Known rows, with every step that occurs
j-s-d-b-l: .02 -.10 -.07 -.16 -.01 .08 .03 .36 .24 .77 -.05 -.01 -.37 -.12 .06 -.07
 .12 .06 .30 .18 -.06 -.24 -.13 -.11 .14 .32 .03 .24 .35 .22 .16
x-j-s: -.09 -.14 -.08 -.21 .06 .07 .12 .38 .04 .08 -.13 -.01 -.31 -.04 -.03
 -.03 .07 -.03 .25 .23 -.11 -.19 -.01 -.12 -.07 .21 .01 .13 .40 .22 .16
s-d-x: .13 -.14 -.10 -.14 -.17 .06 .02 .41 .20 .58 -.18 -.08 -.43 -.12 .02 -.17
 .12 -.03 .20 -.03 -.07 -.19 -.20 -.10 .10 .20 -.03 .34 .35 .07 .21
h-s-d-x-j: .16 -.12 -.13 -.14 -.13 .04 .10 .51 .18 .51 -.24 -.09 -.49 -.08 -.11
 -.08 .12 -.06 .24 -.14 -.17 -.11 -.30 .05 .02 .16 -.07 .29 .14 .15 .14
h-x-j-s-d-b: .06 -.01 -.09 -.18 .02 .07 .11 .43 .19 .54 -.24 -.11 -.37 .00 -.19 .00
 .16 -.05 .34 .16 -.12 -.12 -.12 -.07 .05 .23 -.03 .14 .38 .13 .11
h-x-j: .11 -.03 -.10 -.16 -.02 .07 .15 .42 .21 .19 -.24 -.09 -.40 .01 -.17 -.04
 .14 -.08 .31 .10 -.12 -.06 -.14 -.08 .00 .20 -.06 .11 .33 .08 .12
s-d-x-h-q: .06 -.15 -.10 -.12 -.23 .05 .05 .49 .10 .76 -.22 -.10 -.46 -.11 .07 -.18
 .13 -.03 .24 -.14 -.08 -.20 -.28 -.06 .09 .22 -.02 .40 .32 .06 .19
u-j-s-d-b: .00 -.09 -.05 -.18 -.05 .15 -.02 .35 .14 .50 -.08 .07 -.20 -.10 .03 .01
 .07 -.06 .35 .06 -.08 -.25 -.20 .00 .13 .30 .08 .30 .26 .18 .12
j-s-d-u: .06 -.15 -.07 -.17 -.01 .12 .03 .36 .25 .71 -.14 -.01 -.44 -.08 .09 -.08
 .07 .03 .29 .10 -.06 -.21 -.10 -.12 .14 .27 .06 .15 .37 .20 .18
x-h-s-d-u-j: .00 -.12 -.09 -.12 -.21 .07 .15 .56 .05 .68 -.15 .01 -.47 -.05 .03 -.04
 .15 -.08 .35 -.11 -.10 -.10 -.37 .02 .06 .24 .00 .34 .10 .08 .05
d-s: .08 -.11 -.11 -.14 -.19 .09 .11 .13 .17 .14 -.04 .03 -.41 -.08 -.06 -.23
 .01 -.05 .25 -.12 .02 -.20 -.14 -.14 .10 .13 -.04 .19 .12 .15 .23
x-j-u: -.11 -.10 -.06 -.15 -.02 .02 .18 .30 .13 -.35 -.07 .00 -.34 -.07 -.16
 -.11 .05 -.10 .22 .22 -.16 -.20 -.20 -.08 -.09 .15 -.01 .13 .38 .13 .18
d-x: .12 -.07 -.08 -.16 -.21 .10 .03 .11 .16 .12 -.19 -.07 -.41 -.07 -.08
 -.25 .02 -.02 .19 -.09 .00 -.18 -.07 -.22 .02 .16 -.05 .19 .17 .08 .18
s-d-u: .03 -.17 -.09 -.11 -.14 .10 .05 .36 .33 .54 -.12 .01 -.45 -.09 .06 -.15
 .14 -.06 .23 -.07 -.09 -.13 -.22 -.14 .17 .21 .03 .17 .27 .06 .19
j-s: .07 -.10 -.06 -.17 .03 .12 .06 .32 .23 .33 -.09 -.01 -.39 -.07 .07 -.07
 .02 .07 .30 .21 -.05 -.24 -.04 -.14 .06 .26 .04 .14 .33 .24 .12
b-d: .03 -.15 -.09 -.05 -.21 .10 .16 .33 .37 .10 -.16 .01 -.35 -.11 .05 -.14
 .06 -.04 .19 -.09 -.06 -.17 -.02 -.07 .01 .15 -.01 .17 -.05 .04 .14
h-s-d: .18 -.12 -.12 -.09 -.09 .04 .11 .61 .33 .50 -.15 -.04 -.52 -.10 -.04
 -.06 .14 -.03 .28 -.09 -.18 -.12 -.35 .07 .08 .19 -.05 .28 .11 .15 .08
x-j-s-d: -.07 -.16 -.09 -.21 .06 .06 .11 .49 .03 .31 -.15 -.03 -.33 -.07 -.01
 -.01 .11 -.04 .24 .25 -.14 -.19 -.08 -.06 -.02 .23 .02 .21 .48 .20 .18
b-l: .12 -.13 -.07 -.13 -.13 .06 .15 .21 .27 .21 .03 .10 -.44 -.12 .12 -.16
 .11 -.02 .22 -.05 -.02 -.07 -.23 -.12 .04 .33 -.04 .18 .19 .10 .28
x-h: -.04 -.10 -.06 -.11 -.15 .06 .17 .48 .06 .30 -.06 .01 -.43 -.05 .08 -.11
 .13 -.01 .31 .13 -.02 -.17 -.18 -.14 .01 .24 -.01 .30 .22 .07 .03
j-s-d-u-h: .05 -.15 -.08 -.16 -.02 .14 .06 .37 .21 .64 -.17 -.01 -.44 -.08 .11 -.05
 .11 .00 .31 .10 -.05 -.21 -.11 -.09 .16 .25 .07 .06 .34 .18 .21
j-u: .04 -.05 -.03 -.07 -.09 .05 .15 .21 .37 -.26 .00 .01 -.42 -.11 -.10 -.19
 .00 -.03 .25 .19 -.11 -.26 -.31 -.09 .01 .17 .02 .14 .29 .11 .15
x-j-u-d: -.14 -.10 -.07 -.18 -.04 .06 .19 .25 .12 -.50 -.13 -.02 -.36 -.07 .00
 -.08 .05 -.14 .27 .31 -.16 -.23 -.14 -.10 -.06 .12 .00 .09 .39 .15 .19
d-u-h: .00 -.14 -.08 -.10 -.17 .17 .12 .09 .27 -.10 -.17 .07 -.46 -.02 .04 -.16
 .13 -.13 .28 -.19 .00 -.11 -.11 -.20 .15 .11 .04 -.22 .02 .01 .21
d-u: -.01 -.13 -.06 -.12 -.16 .15 .08 .05 .35 .07 -.11 .06 -.44 -.02 -.01
 -.22 .05 -.07 .25 -.15 -.03 -.11 -.10 -.28 .11 .17 .03 -.05 .07 .06 .17
x-j-s-d-b-l: -.11 -.14 -.08 -.20 .04 .04 .11 .39 .04 .40 -.10 -.01 -.30 -.08 -.03
 -.02 .14 -.05 .25 .21 -.12 -.18 -.09 -.09 .00 .26 .00 .19 .42 .20 .21
d-x-j-s: .02 -.09 -.09 -.23 -.11 .09 .05 .15 -.03 .16 -.25 -.09 -.35 -.05 -.12
 -.16 .02 -.04 .20 .02 -.03 -.19 .00 -.19 -.05 .17 -.03 .17 .30 .16 .22
j-s-d-x-h: .08 -.12 -.08 -.19 -.06 .09 .03 .43 .08 .84 -.18 -.08 -.42 -.10 .07 -.08
 .07 .05 .29 .16 -.04 -.24 -.11 -.08 .09 .28 .03 .32 .43 .20 .17
s-d: .09 -.16 -.09 -.10 -.08 .05 .07 .56 .30 .50 -.08 -.02 -.42 -.13 .08 -.10
 .16 -.02 .24 .10 -.11 -.18 -.23 -.06 .12 .23 .00 .33 .38 .09 .15
h-x-j-u-d: .07 -.01 -.08 -.17 -.03 .07 .19 .32 .24 -.04 -.25 -.11 -.44 .00 -.12
 -.04 .10 -.11 .34 .18 -.14 -.12 -.19 -.05 .00 .16 -.05 .06 .38 .10 .16
j-u-h-x: .12 -.01 -.05 -.06 -.09 .07 .21 .26 .33 -.27 -.13 -.03 -.47 -.07 -.13
 -.11 .10 -.10 .33 .12 -.09 -.21 -.35 .01 .08 .13 .00 -.05 .28 .05 .18

Rows
.14 -.10 -.12 -.13 -.13 .02 .11 .47 .21 .40 -.22 -.09 -.50 -.09 -.15
 -.10 .10 -.07 .24 -.11 -.18 -.14 -.36 .07 .02 .15 -.07 .28 .17 .15 .14
h-s-d-x-j-u
.11 -.07 -.10 -.11 -.04 .11 .21 .43 .12 -.10 -.27 -.05 -.43 -.01 -.04
 .01 .24 -.16 .34 .04 -.06 -.10 -.17 .00 .08 .13 -.03 -.12 .22 .02 .18
u-h-x-j
.09 -.14 -.08 -.17 .03 .09 .05 .48 .23 .68 -.12 -.03 -.41 -.11 .10 -.04
 .08 .06 .29 .22 -.08 -.24 -.11 -.07 .11 .29 .05 .25 .44 .22 .15
j-s-d
.09 -.05 -.10 -.20 .00 .09 .12 .39 .19 .57 -.29 -.10 -.43 .02 -.15 -.01
 .13 -.06 .33 .08 -.11 -.07 -.14 -.07 .04 .23 -.02 .08 .39 .12 .17
h-x-j-s-d-u
-.03 -.12 -.05 -.18 -.14 .20 .02 .04 .22 .24 -.13 .10 -.32 -.02 .01 -.12
 .01 -.10 .31 -.17 -.03 -.14 -.13 -.18 .12 .23 .10 .00 .08 .12 .20
d-u-j-s
.07 -.16 -.11 -.03 -.15 .13 .16 .40 .24 -.16 -.20 .01 -.48 -.06 .17 -.12
 .16 -.11 .32 -.27 -.08 -.20 -.26 .00 .11 .10 .02 -.10 .05 .05 .21
u-h-q
-.08 -.02 -.03 -.10 -.13 .10 .14 .06 .38 -.48 -.04 -.02 -.40 -.10 .06
 -.17 .03 -.09 .33 .29 -.10 -.34 -.20 -.16 .09 .11 .02 .06 .23 .14 .13
j-u-d-b
-.13 -.11 -.08 -.19 -.08 .06 .20 .19 .08 -.45 -.12 -.02 -.36 -.07 -.02
 -.11 .03 -.16 .27 .22 -.13 -.24 -.15 -.09 -.04 .09 -.02 .09 .35 .16 .25
x-j-u-d-s
.04 -.06 -.05 -.05 -.10 .07 .20 .24 .30 -.43 -.06 .01 -.45 -.11 -.06
 -.13 .08 -.10 .28 .16 -.09 -.25 -.33 -.02 .06 .12 .03 -.03 .25 .06 .19
j-u-h
-.05 -.14 -.08 -.06 -.21 .07 .15 .49 .10 .37 -.13 -.01 -.48 -.04 .17
 -.18 .09 -.02 .33 -.17 -.07 -.19 -.31 -.08 .01 .22 .00 .28 .14 .08 .06
x-h-q
.04 -.15 -.12 -.08 -.29 .10 .16 .19 .27 .19 -.15 .01 -.36 -.11 .00 -.20
 .01 -.07 .20 -.24 .00 -.18 -.03 -.06 .05 .11 -.03 .19 -.13 .07 .22
b-d-s
.07 -.11 -.06 -.21 -.09 .15 -.02 .34 .08 .52 -.15 .03 -.25 -.10 .06 -.01
 .03 -.06 .32 .01 -.07 -.23 -.20 .02 .10 .30 .08 .33 .30 .17 .19
u-j-s-d-x
.03 -.09 -.09 -.10 -.16 .05 .20 .55 .08 .40 -.12 -.01 -.50 -.04 .01 -.07
 .13 -.02 .34 .01 -.08 -.12 -.30 -.04 .00 .22 -.04 .30 .08 .11 .00
x-h-s
.00 -.11 -.08 -.09 -.13 .04 .05 .39 .30 .63 .01 .02 -.35 -.15 .03 -.13
 .22 -.03 .25 .04 -.08 -.19 -.25 -.11 .17 .27 -.02 .30 .26 .08 .16
s-d-b-l
-.03 -.12 -.09 -.11 -.27 .07 .15 .15 .17 .01 -.26 -.07 -.32 -.10 -.10
 -.19 .01 -.10 .14 -.14 -.06 -.18 -.02 -.08 -.08 .10 -.03 .18 .00 .02
 .22
b-d-x-j-u
-.10 -.11 -.07 -.13 -.03 .03 .22 .32 .07 -.46 -.11 .00 -.35 -.07 -.12
 -.07 .11 -.15 .24 .20 -.15 -.20 -.21 -.03 -.06 .11 .00 .00 .35 .09 .20
x-j-u-h
.02 -.17 -.08 -.13 -.16 .12 .02 .36 .27 .58 -.12 .05 -.38 -.09 .06 -.11
 .13 -.11 .27 -.13 -.10 -.13 -.27 -.07 .17 .24 .05 .22 .25 .05 .20
s-d-u-j
-.03 -.17 -.08 -.06 -.27 .14 .15 .13 .39 .13 -.20 .03 -.38 -.07 .03 -.20
 .05 -.08 .19 -.25 -.03 -.12 .00 -.15 .05 .13 .02 .03 -.15 .00 .18
b-d-u
.03 -.12 -.10 -.09 -.34 .09 .16 .28 .15 .37 -.29 -.07 -.40 -.08 -.03
 -.18 .05 -.05 .20 -.25 -.02 -.14 -.05 -.05 -.03 .13 -.05 .27 -.13 .02
 .14
b-d-x-h-s
.12 -.05 -.10 -.20 .03 .07 .13 .49 .17 .54 -.27 -.11 -.41 .00 -.14 .02
 .14 -.04 .33 .16 -.12 -.09 -.14 -.03 .02 .24 -.04 .15 .44 .14 .14
h-x-j-s-d
-.10 -.17 -.09 -.20 .03 .09 .13 .42 .01 .26 -.20 -.01 -.35 -.05 .00 .00
 .14 -.09 .26 .15 -.12 -.17 -.06 -.07 .02 .19 .04 .05 .41 .16 .22
x-j-s-d-u-h
-.03 -.16 -.07 -.10 -.25 .18 .10 .12 .31 .28 -.21 .07 -.30 -.07 .04 -.13
 .02 -.10 .24 -.28 -.04 -.14 -.01 -.07 .06 .17 .07 .06 -.14 .04 .19
b-d-u-j-s
.11 -.12 -.08 -.19 -.04 .10 .01 .38 .16 .73 -.18 -.08 -.42 -.11 .05 -.08
 .06 .05 .27 .14 -.05 -.25 -.09 -.09 .10 .27 .03 .27 .42 .21 .19
j-s-d-x
.04 -.09 -.10 -.20 -.24 .16 .12 .18 .07 -.05 -.28 -.10 -.51 -.04 .28
 -.12 .07 -.11 .35 .06 -.02 -.22 -.04 -.16 .07 .12 -.05 .16 .14 .13 .15
u-d-x-h-s
.15 -.10 -.11 -.06 -.10 .11 .20 .45 .20 -.14 -.19 .01 -.50 -.06 .02 -.02
 .20 -.11 .32 -.10 -.08 -.13 -.25 .05 .09 .10 -.03 -.08 .01 .08 .13
u-h-s
.02 -.09 -.05 -.19 -.07 .14 .00 .32 .13 .58 -.05 .09 -.21 -.11 .07 .00
 .08 -.06 .35 .01 -.07 -.22 -.24 .01 .13 .34 .07 .31 .25 .17 .19
u-j-s-d-b-l
.03 -.12 -.11 -.20 -.19 .17 .13 .09 .19 -.22 -.15 -.02 -.46 -.07 .30
 -.14 .03 -.12 .35 .07 .00 -.26 .00 -.17 .15 .10 -.03 .08 .16 .18 .24
u-d-s
.13 -.13 -.11 -.11 -.15 .09 .08 .45 .30 .55 -.18 .01 -.48 -.07 -.04 -.06
 .12 -.09 .30 -.24 -.17 -.09 -.37 .05 .11 .20 -.01 .21 .03 .13 .13
h-s-d-u-j
.04 -.16 -.11 -.12 -.12 .10 .11 .43 .21 .49 -.23 -.03 -.46 -.05 .01 -.06
 .22 -.14 .28 -.08 -.10 -.09 -.22 -.06 .17 .17 .02 .03 .29 .01 .24
s-d-u-h-x-j
.05 -.13 -.10 -.09 -.18 .16 .14 .13 .28 -.03 -.20 .05 -.51 -.01 -.01
 -.13 .14 -.14 .29 -.29 -.04 -.08 -.19 -.13 .14 .10 .02 -.21 -.08 .04
 .19
d-u-h-s
.21 -.11 -.13 -.12 -.16 .05 .08 .49 .26 .57 -.22 -.09 -.52 -.09 -.07
 -.11 .11 -.04 .25 -.18 -.15 -.12 -.32 .04 .06 .18 -.07 .30 .09 .14 .12
h-s-d-x
.10 -.06 -.09 -.16 -.26 .07 .09 .26 .00 .37 -.24 -.09 -.47 -.04 -.08
 -.20 .07 -.03 .26 -.15 -.01 -.14 -.19 -.12 -.01 .17 -.06 .29 .08 .08
 .11
d-x-h-s
.00 -.07 -.07 -.18 -.17 .06 .12 .11 -.01 -.21 -.24 -.08 -.37 -.06 -.18
 -.19 .04 -.12 .19 .00 -.06 -.20 -.13 -.13 -.05 .09 -.04 .09 .27 .07 .26
d-x-j-u-h
.02 -.10 -.09 -.13 -.14 .16 .15 .13 .22 .00 -.25 .02 -.46 .03 -.06 -.11
 .16 -.17 .31 -.18 -.03 -.06 -.12 -.17 .13 .11 .02 -.24 .09 .00 .23
d-u-h-x-j
.12 -.08 -.11 -.14 -.01 .11 .19 .51 .10 .18 -.29 -.07 -.44 -.02 -.01 .05
 .25 -.13 .35 .09 -.07 -.12 -.17 .04 .10 .16 -.01 -.08 .32 .06 .20
u-h-x-j-s-d
-.01 -.11 -.10 -.24 -.17 .16 .10 .11 .08 -.32 -.28 -.09 -.42 -.04 .23
 -.12 .05 -.14 .29 .13 -.04 -.22 .07 -.21 .04 .10 -.04 .08 .26 .14 .23
u-d-x-j
.00 -.11 -.10 -.19 -.27 .17 .10 .16 .09 -.06 -.29 -.10 -.50 -.04 .34
 -.17 .05 -.10 .35 -.03 -.02 -.25 -.05 -.18 .07 .13 -.02 .14 .17 .12 .20
u-d-x-h-q
.05 -.07 -.07 -.17 -.25 .08 .08 .21 -.02 .31 -.19 -.08 -.43 -.05 -.03
 -.23 .06 -.02 .24 -.05 .03 -.18 -.11 -.21 .00 .18 -.04 .29 .18 .05 .13
d-x-h
.04 -.09 -.05 -.19 -.04 .17 .02 .30 .13 .26 -.09 .08 -.23 -.07 .06 .00
 .01 -.05 .34 .05 -.06 -.22 -.17 -.01 .07 .30 .08 .24 .22 .18 .14
u-j-s
-.07 -.07 -.07 -.16 -.16 .15 .10 .06 .30 -.20 -.07 .02 -.39 -.08 .29
 -.12 .13 -.10 .36 .15 -.03 -.24 -.02 -.24 .15 .19 -.03 .04 .12 .14 .17
u-d-b-l
.10 -.08 -.12 -.07 -.11 .05 .08 .51 .34 .52 -.12 -.04 -.45 -.10 -.09
 -.08 .16 -.03 .29 -.09 -.17 -.16 -.32 .01 .11 .18 -.05 .25 .05 .15 .03
h-s-d-b
.05 -.12 -.06 -.19 -.04 .15 .00 .41 .12 .49 -.10 .07 -.25 -.10 .09 .02
 .05 -.06 .35 .05 -.09 -.22 -.22 .04 .11 .31 .09 .32 .32 .18 .16
u-j-s-d
-.03 -.13 -.06 -.15 -.19 .19 .04 .03 .26 .07 -.12 .12 -.33 -.03 .00 -.16
 .03 -.14 .29 -.23 -.04 -.11 -.18 -.18 .12 .20 .07 .02 .03 .05 .19
d-u-j
.00 -.09 -.08 -.21 -.24 .16 .10 .15 .07 -.10 -.26 -.09 -.48 -.05 .30
 -.14 .07 -.10 .34 .12 .01 -.24 .02 -.22 .08 .13 -.03 .16 .21 .11 .18
u-d-x-h
-.06 -.10 -.08 -.12 -.03 .03 .23 .37 .08 -.41 -.15 -.01 -.38 -.06 -.15
 -.05 .11 -.15 .25 .15 -.18 -.18 -.27 .02 -.06 .10 -.01 .00 .27 .11 .19
x-j-u-h-s
.10 -.01 -.08 -.15 -.02 .05 .18 .35 .25 .07 -.21 -.09 -.41 .00 -.24 -.06
 .09 -.09 .31 .14 -.14 -.10 -.23 -.05 -.02 .19 -.05 .10 .37 .08 .15
h-x-j-u
.01 -.10 -.06 -.14 .01 .09 .01 .41 .25 .69 -.08 -.03 -.35 -.11 .04 -.06
 .11 .06 .31 .23 -.07 -.28 -.09 -.11 .14 .27 .05 .24 .36 .22 .11
j-s-d-b
.11 -.03 -.09 -.20 .04 .09 .14 .40 .18 .37 -.25 -.10 -.41 .02 -.16 .00
 .11 -.04 .33 .15 -.11 -.09 -.11 -.07 .00 .23 -.04 .10 .38 .14 .13
h-x-j-s
.10 -.06 -.07 -.04 -.10 .04 .21 .38 .31 -.19 -.11 -.02 -.50 -.12 -.08
 -.09 .11 -.11 .30 .06 -.15 -.23 -.42 .09 .08 .11 .01 .03 .20 .09 .17
j-u-h-s-d
